Each row was made from one small tree. The marks that hang from a mark follow it in brackets, in alphabetical order. Every link used is in the known rows. Write each row's tree.
In the rows, zero is written as 128.
Known rows
buzov{pagun{dena{zefev} galoti} rike}: [ 77 106 121 115 121 127 148 126 106 154 148 144 116  39 154 121 122 138
 156 153  92 122 157  66 106]
dena{pagun{buzov} pero{sumov} zefev}: [ 80 172 117 137 125 141 155 134  96 122  94 141 111  95 128  79  84 140
 134  91  90 123 151 141 136]
dena{zefev}: [ 89 118 141 129 156 102 133 178 103 122 137 117  83  52 135 117 124  87
 158 139  74 129 141  97 120]
zefev{dena{pagun{buzov} pero posi}}: [ 94 172 145 103 100 116 112 133 105 110  85 134 115  53 161  85  78  99
 128  88  81 140 142 146 156]
dena{pagun{galoti} pero posi zefev}: [107 148 146 106  99 132 138 174  87 131 153 158 121  58 156 101 132 110
 147 117  74 133 162 130 104]
galoti{pagun{buzov dena{pero}}}: [ 77 166 136 133 131 122 105  90 124 178 117 120 116  63 200  94  34 104
 126 131  92 121 117  93 113]
dena{pagun{galoti} pero{sumov} zefev}: [ 95 162 131 135 140 144 167 142  99 124 130 155 121  92 127  98 117 129
 130 102  73 117 162 149 116]
dena{pagun pero{sumov} posi zefev}: [108 134 108 133 117 145 144 160  97 104 120 137  97  91 120  79 130 109
 154 109  77 105 148 122 123]
pero{dena}: [ 95 120 154 151 185 100 150 138 112 124 130  96 117  73 167 134 127  67
 159 157  61 121 149  86 126]
galoti{pagun{dena}}: [ 83 131 138 131 170 114 113 120 138 165 143  94 102  55 167 125  76  86
 135 142  94  99 118  74 109]
sumov{pero{dena{pagun zefev}}}: [ 86 113 143 148 167 118 163 156 116 106 129 108 136 105 131 112 110 128
 177 145  78 122 166 128 129]
rike{buzov{pagun{dena{posi} galoti}}}: [ 94 114 145 111 148 162 137 110 110 132 152  92 118  38 157 126 105  61
 171 116  90 108 143  68 121]
zefev{dena{pero posi}}: [122 135 146 119 127 106  99 146 108 101 112 124  83  50 163  93 114  59
 151 125  49 129 124 126 147]
dena{pero posi zefev}: [117 116 130 124 107 115 110 175  91 117 141 134  83  58 154  86 131  77
 174 139  60 131 133 100 113]
buzov{pagun{dena{posi} galoti} rike}: [ 84 107 126 116 114 137 129 108 117 155 153 131 120  38 157 112 129  99
 152 152  84 114 143  57 105]
pero{dena{posi zefev} sumov}: [123  94 110 170 155 140 150 152 107  89 138 106 100  87 139 106 142  60
 184 122  69 110 165  80 109]
pero{dena{pagun{galoti} posi} sumov}: [107 139 135 156 166 156 178 122 114 111 148 115 149  94 144 121 137  73
 141 103  74 110 180 115 115]
rike{buzov{pagun{dena galoti}}}: [ 78 129 153 111 175 150 152 100 112 141 136  90 124  43 156 137  91  86
 154 120  89 108 139  80 130]
zefev{dena{pagun{galoti} pero posi}}: [110 164 159 102 121 122 125 143 105 115 124 148 126  50 162 104 111  89
 123 100  63 133 151 157 140]
galoti{pagun}: [ 80 133 136 132 179 110 119 139 133 148 149 100  81  49 159 131 113  58
 126 149  76 105 126  95 108]
galoti{pagun{buzov}}: [ 67 157 138 134 160 116 112 118 129 155 137 109  94  48 172 121  79  66
 119 127  93 117 136 101 111]
pero{dena{zefev} sumov}: [106 107 116 173 179 126 168 145 106 100 127 106 106  94 139 113 130  83
 169 130  67 112 164  91 119]
sumov{pero{dena{pagun posi}}}: [ 92 115 145 148 158 130 148 139 124 104 134  94 136 104 140 105 122  87
 173 144  72 115 154 119 129]
zefev{dena{pero{sumov} posi}}: [125 134 120 150 144 133 115 121 114  85 101 122  80  77 139  75 112  56
 143 103  48 115 125 131 149]
pagun{buzov dena{pero posi}}: [ 97 150 142 128 102 125 104 115 108 153 111 119 119  67 177  76  61  92
 154 117  75 143 125  85 127]
buzov{pagun{dena galoti}}: [ 91 129 155 130 171 117 154 104 108 165 133 114 136  45 153 119 100 104
 128 135  82 118 133  77 107]
buzov{pagun{dena{pero}} rike}: [ 76 122 120 116 121 119 131  98 108 160 109 130 104  60 166  96 112 132
 149 181  77 100 117  62 133]

Write each row's tree
[104 151 120 158 118 151 119  90 115 135 101 117 118  93 153  55  57  90
 149  95  76 126 121  93 131]	pagun{buzov dena{pero{sumov} posi}}
[ 71 122 132 119 144 125 146 101 116 163 143 131 121  45 157 124 118 122
 138 159  84 116 144  68 118]	buzov{pagun{dena galoti} rike}
[ 55 157 139 119 126 126 134 117 122 148 150 143 107  52 165 118 104  90
 130 132  71 149 161 115 127]	pagun{buzov{rike} galoti}
[ 65 132 106 115  98 142  91 103 144 158 148 116  98  45 184 102  68  85
 148 135 105 118 135  53 108]	galoti{pagun{buzov{rike} dena{posi}}}
[121 119 104 152 124 141 127 155  98 101 129 131  78  83 133  71 131  74
 168 120  58 112 135 106 116]	dena{pero{sumov} posi zefev}
[ 98 116 142 129 151 114 156 132 100 157 136 127 130  41 148 118 106 125
 146 132  91 126 143  79  99]	buzov{pagun{dena{zefev} galoti}}
[ 69 137 133 114  92 141 115 109 125 154 150 135 126  52 173  98  82  93
 149 121  87 152 157  78 118]	pagun{buzov{rike} dena{posi} galoti}
[ 55 136 118 113 108 123 156 148 109 123 118 133 128  71 163 124 112 141
 162 142 100 137 193  96 132]	pero{dena{pagun{buzov{rike}} zefev}}
[ 89 130 144 130 122 124 109 123 120 142 120 102 119  57 160  90  65  79
 154 108  88 142 132  73 127]	pagun{buzov dena{posi}}
[ 54 131 103 117 102 132 106 121 137 159 142 127  95  46 178 110  58 126
 149 137 111 125 146  63 108]	galoti{pagun{buzov{rike} dena{zefev}}}
[ 53 140 128 115 118 119 120 110 130 154 112 117 108  59 157 105  69 118
 149 140  88 138 139  76 141]	pagun{buzov{rike} dena}
[ 45 149 107 121 132 128 108 114 141 152 144 121  81  46 175 123  92  79
 127 149  90 116 142  87 118]	galoti{pagun{buzov{rike}}}
[ 93 149 114 138 142 133 157 154  99 114 107 139  99  95 118  90 114 130
 141 115  76 107 146 134 133]	dena{pagun pero{sumov} zefev}
[109 141 152 131 124 116 136 137  98 155 139 147 124  64 169  96  87 121
 153 127  67 143 143 106 108]	pagun{dena{pero zefev} galoti}
[125 114 107 153 119 145 123 135 104 119 121 126  99  86 137  66  94 101
 176 112  69 117 128  85 115]	pagun{dena{pero{sumov} posi zefev}}
[ 81 103 126 107 156 140 140 139 102 125 120  90  96  44 140 128  98 105
 184 131 104 102 137  60 137]	rike{buzov{pagun{dena{zefev}}}}
[113 152 124 130 138 139 129 130 111  86  89 126 101  78 129  82 110  86
 131  94  68 105 136 146 159]	zefev{dena{pagun pero{sumov} posi}}
[ 96 120 130 131 144 125 102 129 137 154 152  94 100  48 169 113  87  63
 147 134  90 102 119  62 103]	galoti{pagun{dena{posi}}}
[107 134 113 155 150 127 144 147  99 113 115 132  79  91 131  84 118  97
 155 128  60 115 133 120 123]	dena{pero{sumov} zefev}
[ 94 163 154 102 145 101 133 141 109 116  87 130 105  61 147 109 100 111
 119 119  68 122 135 153 164]	zefev{dena{pagun pero}}
[ 87 122 142 127 159 106 167 171 102 118 127 114 133  73 149 135 131 117
 160 140  86 119 175  96 126]	pero{dena{pagun zefev}}
[ 42 146 115  96  98 121 140 164 110 130 122 144 102  57 137 114 106 146
 147 129 103 132 170 109 140]	dena{pagun{buzov{rike}} zefev}
[109 117 134 131 123 121 119 114  97 151 113 114 118  55 162  81 108  96
 156 150  74 106 108  62 116]	buzov{pagun{dena{pero posi}}}
[ 95 120 134 125 104 125 113 152 108 138 125 116 110  53 155  89  70  97
 174 101 100 151 148  72 116]	pagun{buzov dena{posi zefev}}
[ 80 137 134 118 121 126 141  87 107 170 133 150 126  54 176 103 110 132
 138 168  73 115 131  82 113]	buzov{pagun{dena{pero} galoti} rike}
